Each row was made from one walk, in order. Every step used is in the known rows, and no mark comes twice. Write each row's walk.
(in the rows, 128 means zero)
Known rows:
vapir-geduk-bokud: [ 78 120 117 140 103 111 132 155 168 155 130 135 175 115 119 101 128 119
 127 140 111 148  48 120 173 114  90 109 114 131 125 122 107  81  82 131]
gugufin-redov-popa: [ 96 106 118 105 111 128 142 137 108 167 124 115 123 124  88 135 141 138
 139 135 166 156 158 137 127 134 130 120 140 133  68 120 160 126 176 118]
vapir-geduk-vuvev-gugufin-redov: [ 73 103 110 132 155 156 130 169 115 145 154 161 152 137 145 119 154 123
 137 193 115 110  99 146 128  78  93 103 118 109  26 108 149  87  66  77]
geduk-bokud-popa: [ 94 105 125 124 109 115 109 168 152 122 144 113 138 109 113  87 121 141
 148 128 140 172  69 133 196 154 112 111 118 124 147 119 122 111 168 127]
fimok-popa-bokud: [143 105 114 155  82 124 126  85 127 197 134 125 125 139  92 134 144 143
 114 114 146 161 154 129 146 106 151 130 116 163 125 126 167 106 227 145]
popa-fimok: [193 127 127 120 134 125  97 125 115 134 125 131 136 138 125 133 118 132
 141 123 145 119 132 136 115 145 126 124 139 135 127 121 156 120 143 119]
geduk-vapir-pode: [111 161 122 133 134 145 172  81 131 115  95 117 143 118 120  98 116 125
 128  77  87 155 212  95 115 139 128 126 117 153 132 126 142 139 188 145]
redov-gugufin: [135 115 120 123 126 143 112 149  99 128 150 126 126 132 133 134 128  96
 140 134 133 122 172 145 124 115 118 120 117 124  75 122 142 138  96 116]
fimok-gugufin: [146 106 152 148 132 151 114 148 106 127 114 134 112 127 135 145 131 121
 129 132 128 115 192 142 124 128 122 129 127 120  91 119 149 125 110 116]
betovo-popa-bokud-geduk: [158 117 131 140  81  95 115 144 168 124 147 135 120 131 102  82 138 150
  82 116 122 171 129 110 174  81 137 143 103 141 167 109 130  67 188 120]
bokud-geduk-vuvev-gugufin-redov: [124 103 115 124 156 158 122 160 116 139 162 159 110 134 139  95 150 126
 104 190 104 131 114 150 150  57  91 137 120 128  57  92 145  70 116  74]
betovo-popa: [154 133 131 119 127 110 114 146 138  77 125 120 127 131 119 126 125 153
 129 116 145 140 130 108 130  97 140 123 124 113 143 126 129 131 152 117]
vuvev-gugufin-redov-popa-bokud: [ 72  98 103 128  48 133 120 142 102 197 157 156 148 125  96 127 159 145
 109 148 180 171 149 154 147 133 128 115 109 139  38 115 191 110 214  92]
vuvev-gugufin-redov-popa-porag: [ 75 104 104  54  65 131  84 150  91 162 144 160 148 132  90 144 139 145
 104 145 199 142 140 152 115 135 134 108 141  96  40 128 184  97 208  70]
popa-giru-pode: [112 156 127 128 117 165 205  99 121 134  93 122 130 116 124 102 119 122
 126 108  95 165 101 118 110 160 138 104 131 129 125 128 119 160 152 109]
redov-popa-giru-pode: [109 154 120 103 105 160 199  76 108 176  84 103 128 118  87 107 120 141
 125  97 112 184 110 121 109 176 154  98 130 135 128 117 131 161 210 111]
popa-vapir-geduk-vuvev-gugufin: [ 80 139 112 107 145 151 167 110 132 157 155 171 165 149 136 110 138 135
 109 173  95 100  43 126 123  99 123 117  97 120  89 117 119  77  88  90]
bokud-geduk-porag: [ 99 114 126  98 115 108 120 189 158 127 136 112 115 123 109 113 125 121
  89 157  91 130  86 127 133 100 105 126 137 145 150 117 121  82 117 156]
fimok-gugufin-redov-popa-bokud-geduk: [120  70 144 144  71 140 124 154 115 214 129 135  99 121  78 111 157 127
  94 141 142 176 224 154 168 113 123 140 123 153  55  93 180  59 197 114]
vuvev-gugufin-redov: [ 75 110 107 122 107 151 128 172 102 125 154 164 140 125 145 133 144 126
 121 164 165 133 134 152 122 109 100 118 126 116  35 117 158 130 117  84]
betovo-popa-vapir-pode: [108 155 129 106 123 132 213  87 141  85 102 123 137 134 105  93 117 153
 118  84 137 172 130  81 108 124 156 126 117 142 146 126 127 124 219 117]
gugufin-redov: [ 98 108 128 129 124 138 147 156 119 128 131 132 124 119 124 130 139 119
 139 147 146 140 149 134 127 120 114 127 140 124  66 125 147 124 119 119]
vuvev-gugufin-redov-popa-giru-pode: [ 57 136  99  97  81 183 200 121  80 173 108 140 142 115 102 112 138 135
 120 132 151 186 117 145 102 158 125  89 131 123  32 105 159 163 200  67]
redov-popa-vapir-geduk-vuvev: [100 134 120  92 151 129 179  75 140 204 128 118 146 150  83 115 133 147
 126 146  96 130  71 114 130 125 155 118 111 137 126 121 122  77 150 126]
redov-popa: [126 125 117 104 115 120 123 108 114 170 121 107 126 131  92 136 129 147
 129 119 146 142 136 128 127 144 146 118 128 136 131 119 139 131 187 131]
vuvev-gugufin-redov-popa-vapir-pode: [ 26 129  99  88  93 166 218  92  90 173 125 152 147 128  95 106 135 144
 113 121 175 185 144 123 101 152 135 114 121 150  35 109 169 121 246  89]
vapir-pode: [108 136 126 138 139 148 169 101 119 123 103 117 129 124 124 104 123 125
 134  98 121 162 162 112 113 141 132 118 130 149 127 122 136 134 181 130]
geduk-vapir: [129 152 121 124 121 124 131 109 138 119 117 127 141 123 123 120 122 128
 123 108  95 122 177 110 126 129 126 136 117 128 133 132 133 132 131 144]
vapir-geduk-porag: [ 48 111 121 104 110 107 132 197 155 135 127 116 161 124 112 136 129 118
 120 158  99 110  69 119 111 117 109  95 127 125 121 131 124  98  67 158]
bokud-popa-redov-gugufin: [159  89 118 136 115 146  54 181  96 129 114 114 115 133 125 113 123 119
 178 145 169 131 191 162 148 154 122 107 108 104  85  97 154 130 131 124]
bokud-geduk: [134 125 126 118 131 123 126 138 146 142 136 133 112 129 119 100 124 121
  92 132 107 135 123 130 145 103 115 141 126 144 148 102 105  82 126 127]
popa-vapir: [102 142 131 107 116 130 183 100 137 140 129 141 138 132 121 122 121 131
 111 125 127 131  95 115 121 142 145 142 123 136 129 137 116 117 142 130]
pode-giru: [115 150 129 134 186 140 143 121 122 126  90 120 123 106 136 115 129 123
 121 110 125 156 163 121 126 139 132 116 138 132 132 127 118 152 131 126]
vuvev-gugufin-redov-popa: [ 73 109  99 100  94 144 122 151  90 166 145 146 139 128 107 141 147 143
 121 153 181 147 141 153 122 126 116 109 128 122  38 108 168 129 177  86]
betovo-popa-porag: [152 129 132  72 100  98  73 145 139  73 126 133 134 136 100 133 121 157
 110 109 162 136 128 105 126 109 159 121 139  89 147 145 144  97 185  97]
redov-popa-giru: [131 148 121  96  68 137 163  86 111 177 128 110 134 122  86 126 121 152
 128 107 132 150  99 125 124 166 149 126 128 121 130 121 128 132 180 112]
geduk-bokud: [125 120 125 141 106 118 124 135 150 135 130 126 146 114 122 109 125 126
 128 133 123 161  70 126 176 124  99 125 122 139 137 132 128 112 131 127]
betovo-popa-bokud-geduk-vapir-pode: [139 148 125 142  86 112 157 101 172 109 112 126 138 120  94  49 126 146
  82  65  82 200 213  77 158  91 138 141  93 163 169 106 145  77 250 139]
geduk-porag: [ 93 113 127 109 111 113 123 176 137 113 130 107 133 122 114 141 129 127
 123 150 112 123  88 124 117 125 116 111 138 132 134 141 139 129 116 156]
popa-bokud-geduk-vapir-pode-giru: [ 99 164 125 157 146 140 186  76 155 157  76 127 132  94 108  42 130 116
  74  57  61 219 249  90 156 130 131 132 107 184 156 106 133  96 228 150]

Which walk is each row?
[149 126 107 140  78 113 128  77 160 203 135 132 121 133  83 101 134 135
  72 100  93 164 199 113 162  80 138 153 101 178 150 104 149  67 231 160]	fimok-popa-bokud-geduk-vapir
[192 104 120 153 111 152  72 149  95 141  99 128 122 137 133 131 126 106
 159 154 154 124 192 156 127 119 110 121 112 119  75 111 159 131  95 125]	popa-redov-gugufin
[116  86 141 125 117 155 126 155  86 169 111 119 105 123  93 152 144 131
 140 142 164 144 226 151 124 136 125 121 138 123  32 108 180 123 157 108]	fimok-gugufin-redov-popa
[ 72 123 120  86 100 132 196 107 116 179 128 128 132 128  81 127 135 140
 121 136 164 160 125 125 120 149 147 132 132 140  70 128 149 114 189 121]	gugufin-redov-popa-vapir
[ 76 134 102  86 133 142 159  87 122 200 145 151 162 155 101 117 139 151
 110 160 113 116  51 128 122 115 141 109 100 126  95 107 133  77 151  94]	redov-popa-vapir-geduk-vuvev-gugufin
[142  90 133 141 114 125 133 116 136 217 145 117 100 133  73  85 158 142
 110 160 105 181 145 137 180  92 132 141 118 164  96 106 169  51 211 116]	gugufin-redov-popa-bokud-geduk-vuvev
[122  92 120 157 109 150 120 149 128 171 173 169 118 135 129  82 164 127
  93 185 105 155 120 152 175  66 102 142 103 147  59 103 167  54 153  78]	popa-bokud-geduk-vuvev-gugufin-redov
[113 158 120 122 136 139 170  91 152 127 104 124 127 119 112  66 112 116
  96  82  68 164 207  98 131 113 119 139 114 167 148 100 121  92 185 146]	bokud-geduk-vapir-pode
[138 160 130 118 114 150 194 117 130  81  91 114 129 119 114  97 117 148
 122  97 112 178 103  97 110 130 146 103 125 112 144 123 120 166 179  97]	betovo-popa-giru-pode
[ 73 100  99 109 143 149 124 146 106 188 149 141 151 139 107 127 155 142
 140 183 131 127 107 148 127  94 111  95 118 116  30 100 161  90 126  81]	vapir-geduk-vuvev-gugufin-redov-popa
[112  76 146 155  69 146 124 146  97 200 121 128 114 123  84 141 159 134
 126 138 160 169 228 151 151 142 134 125 122 138  37 118 200 105 201 113]	fimok-gugufin-redov-popa-bokud
[ 68 120 126 106 100 117 165 138 163 136 147 129 146 114 108  80 114 146
 130 124 136 173  35 121 189 167 130 124 108 133 149 129 109  98 179 129]	geduk-bokud-popa-vapir
[133 111 130 149  82 111 126 128 157 174 148 144 123 128 111  85 138 123
  81 128 106 158 130 130 172 108 125 147 110 159 150 111 129  62 164 136]	popa-bokud-geduk
[125 120 130 138 174 135 128 127 143 150 130 125 140 141 125 114 138 128
 144 157  79 111  93 124 135  95 123 112 117 121 122 121 121  88  77 122]	vapir-geduk-vuvev
[ 29 130 116 119  99 146 195 157 163 149 109 118 170  96 105  57 115 126
 143 114  93 197  22 120 174 177 116  70 110 116 132 107  96 114 142 114]	vapir-geduk-bokud-popa-giru-pode
[148  93 125 157  94 125  68 169 150 137  95 116 134 113 114  84 117 150
 169 146 157 175  88 142 201 160 106 112 113 121 145 109 138 106 162 136]	geduk-bokud-popa-redov
[152  99 125 143 119 135  72 161 126 130  92 117 116 128 120 104 123 151
 167 139 162 140 148 145 153 165 134 114 119 109 138 105 141 124 163 134]	bokud-popa-redov
[ 89 102 143 103 105 157 184 127  93 180 113 135 114 131  88 149 140 135
 122 139 162 146 190 138 120 146 140 134 132 131  34 117 168 112 171 106]	fimok-gugufin-redov-popa-vapir
[103 176 121 126 194 150 187  86 143 125  66 116 120  94 120  56 113 111
  87  64  63 191 241  90 128 125 120 129 124 171 152  97 112 115 189 142]	bokud-geduk-vapir-pode-giru
[115  93 112 146  96 148 112 119  98 196 158 144 131 139  98 120 169 153
 127 170 144 163 133 151 158 111 129 119 108 137  45 119 198 100 214  80]	geduk-vuvev-gugufin-redov-popa-bokud
[191 123 119  92 125 118  90 103 104 174 116 111 134 144  85 139 120 151
 141 111 164 133 140 140 115 160 142 115 140 144 131 112 166 122 203 120]	redov-popa-fimok
[175 109 139 162 133 128 119 105 153 175 148 133 105 141 113  79 147 130
  98 149  69 150 115 129 182  84 129 151 105 158 154 118 138  51 164 122]	popa-bokud-geduk-vuvev
[111  77 111 146  90 129  58 207 138 156 118 124 163 117 115  84 121 109
 177 158 150 153 113 158 194 139  86  87  93 111  84  91 135  87  84 128]	vapir-geduk-bokud-popa-redov-gugufin
[146  71 151 121 141 155  85 203  90 122 129 130 107 125 121 132 131 131
 167 141 178 129 217 165 130 164 120 109 141 109  37  98 188 114 153  95]	bokud-popa-fimok-gugufin-redov
[207  93 102 149 111 155  71 115  85 177  96 116 111 149 110 152 131 116
 155 144 174 132 213 154 120  90 121 120 117 139  71 100 175 131 154 134]	fimok-popa-redov-gugufin
[133 135 126 142  77 109 129 110 170 165 140 141 135 119 108  81 131 124
  75 106  70 157 181 114 173 108 125 156  98 159 153 115 133  67 170 151]	popa-bokud-geduk-vapir
[ 77 131 101  92  46 160 159 130  85 172 153 147 142 118 103 132 138 149
 120 145 167 152 107 147 115 148 119 114 130 105  38 107 155 136 170  68]	vuvev-gugufin-redov-popa-giru
[148 102 111 145  84 119 126  95 147 213 144 131 107 136  84 108 145 135
  78 116 127 169 151 131 162  77 141 145 113 176 145 102 146  64 224 144]	fimok-popa-bokud-geduk
[104 115 118 120  60 110 142 117 150 205 136 128 131 115  67  87 143 133
  84 118 109 183 207 122 173 116 128 147 109 162  96 105 162  68 216 143]	gugufin-redov-popa-bokud-geduk-vapir
[116 108 120 138 156 163 122 151 100 124 157 155 124 134 146 125 153 131
 140 188 126 121 120 149 132  86 103 121 122 118  36 118 165 117 117  72]	geduk-vuvev-gugufin-redov
[161 103 120  97 119 126 108 133  98 173 121 117 131 135  84 139 130 143
 153 133 182 148 163 146 113 152 130 114 149 138  67 111 186 120 192 112]	gugufin-redov-popa-fimok
[159  81 118 151  94 138  49 188 119 135 117 114 132 117 120  90 121 118
 180 151 164 165 133 161 194 148  95 105 101 113  93 102 155 114 135 124]	geduk-bokud-popa-redov-gugufin
[ 95 183 121 137 192 156 187  74 123 111  56 113 135  95 125  85 117 119
 121  57  83 186 247  87 109 151 134 110 126 156 135 120 129 162 191 142]	geduk-vapir-pode-giru
[ 23 125 119  85 120 119 176 149 156 148 147 138 160 131 110  95 120 138
 127 125 128 128  72 121 137 164 149 110 106 114 127 112  96  86 128 135]	bokud-popa-vapir-geduk
[212 105 152 135 143 150  82 146  97 134 110 136 117 140 131 150 121 125
 142 127 143 104 195 152 111 142 117 124 134 125  90 112 176 116 126 106]	popa-fimok-gugufin
[180  86 152 138 137 158 103 174  85 132 113 141 114 131 130 150 133 117
 151 145 162 116 219 158 113 135 104 124 147 124  29 110 195 114 117  97]	popa-fimok-gugufin-redov
[ 36 152 127 121 166 150 221 105 147 126  86 113 141  88 108  43 113 136
 131  75 125 236 105  98 172 189 135  99 117 156 150 121 110 129 238 125]	geduk-bokud-popa-vapir-pode-giru
[104  88 117 153  94 117  77 188 164 160  96 122 165 114 111  73 121 139
 166 152 146 160  67 142 199 154  97  94 105 115 136  95 121  78 115 140]	vapir-geduk-bokud-popa-redov
[145  65 150 135 119 146  82 214 110 128 133 127 124 111 117 107 127 130
 173 148 171 161 160 164 180 160  93 109 134 119  47 102 189  99 154  95]	geduk-bokud-popa-fimok-gugufin-redov
[ 70 122 105 112  94 117 189  93 169 205 131 138 168 130  86 112 124 133
 109 129 129 160  39 110 159  96 120 120 110 160 123 118 118  67 152 143]	fimok-popa-vapir-geduk-bokud
[ 44  99 135  98 104 148 191 144 114 200 115 141 143 131  84 140 139 125
 119 146 151 136 169 136 117 138 132 117 124 124  23 108 155  82 123 116]	fimok-gugufin-redov-popa-vapir-geduk
[ 98 100 130 130  67  98 124 179 167 159 147 125 128 119  97 100 138 124
  76 152  91 154  92 126 156 107 115 131 119 163 154 125 140  62 154 159]	popa-bokud-geduk-porag
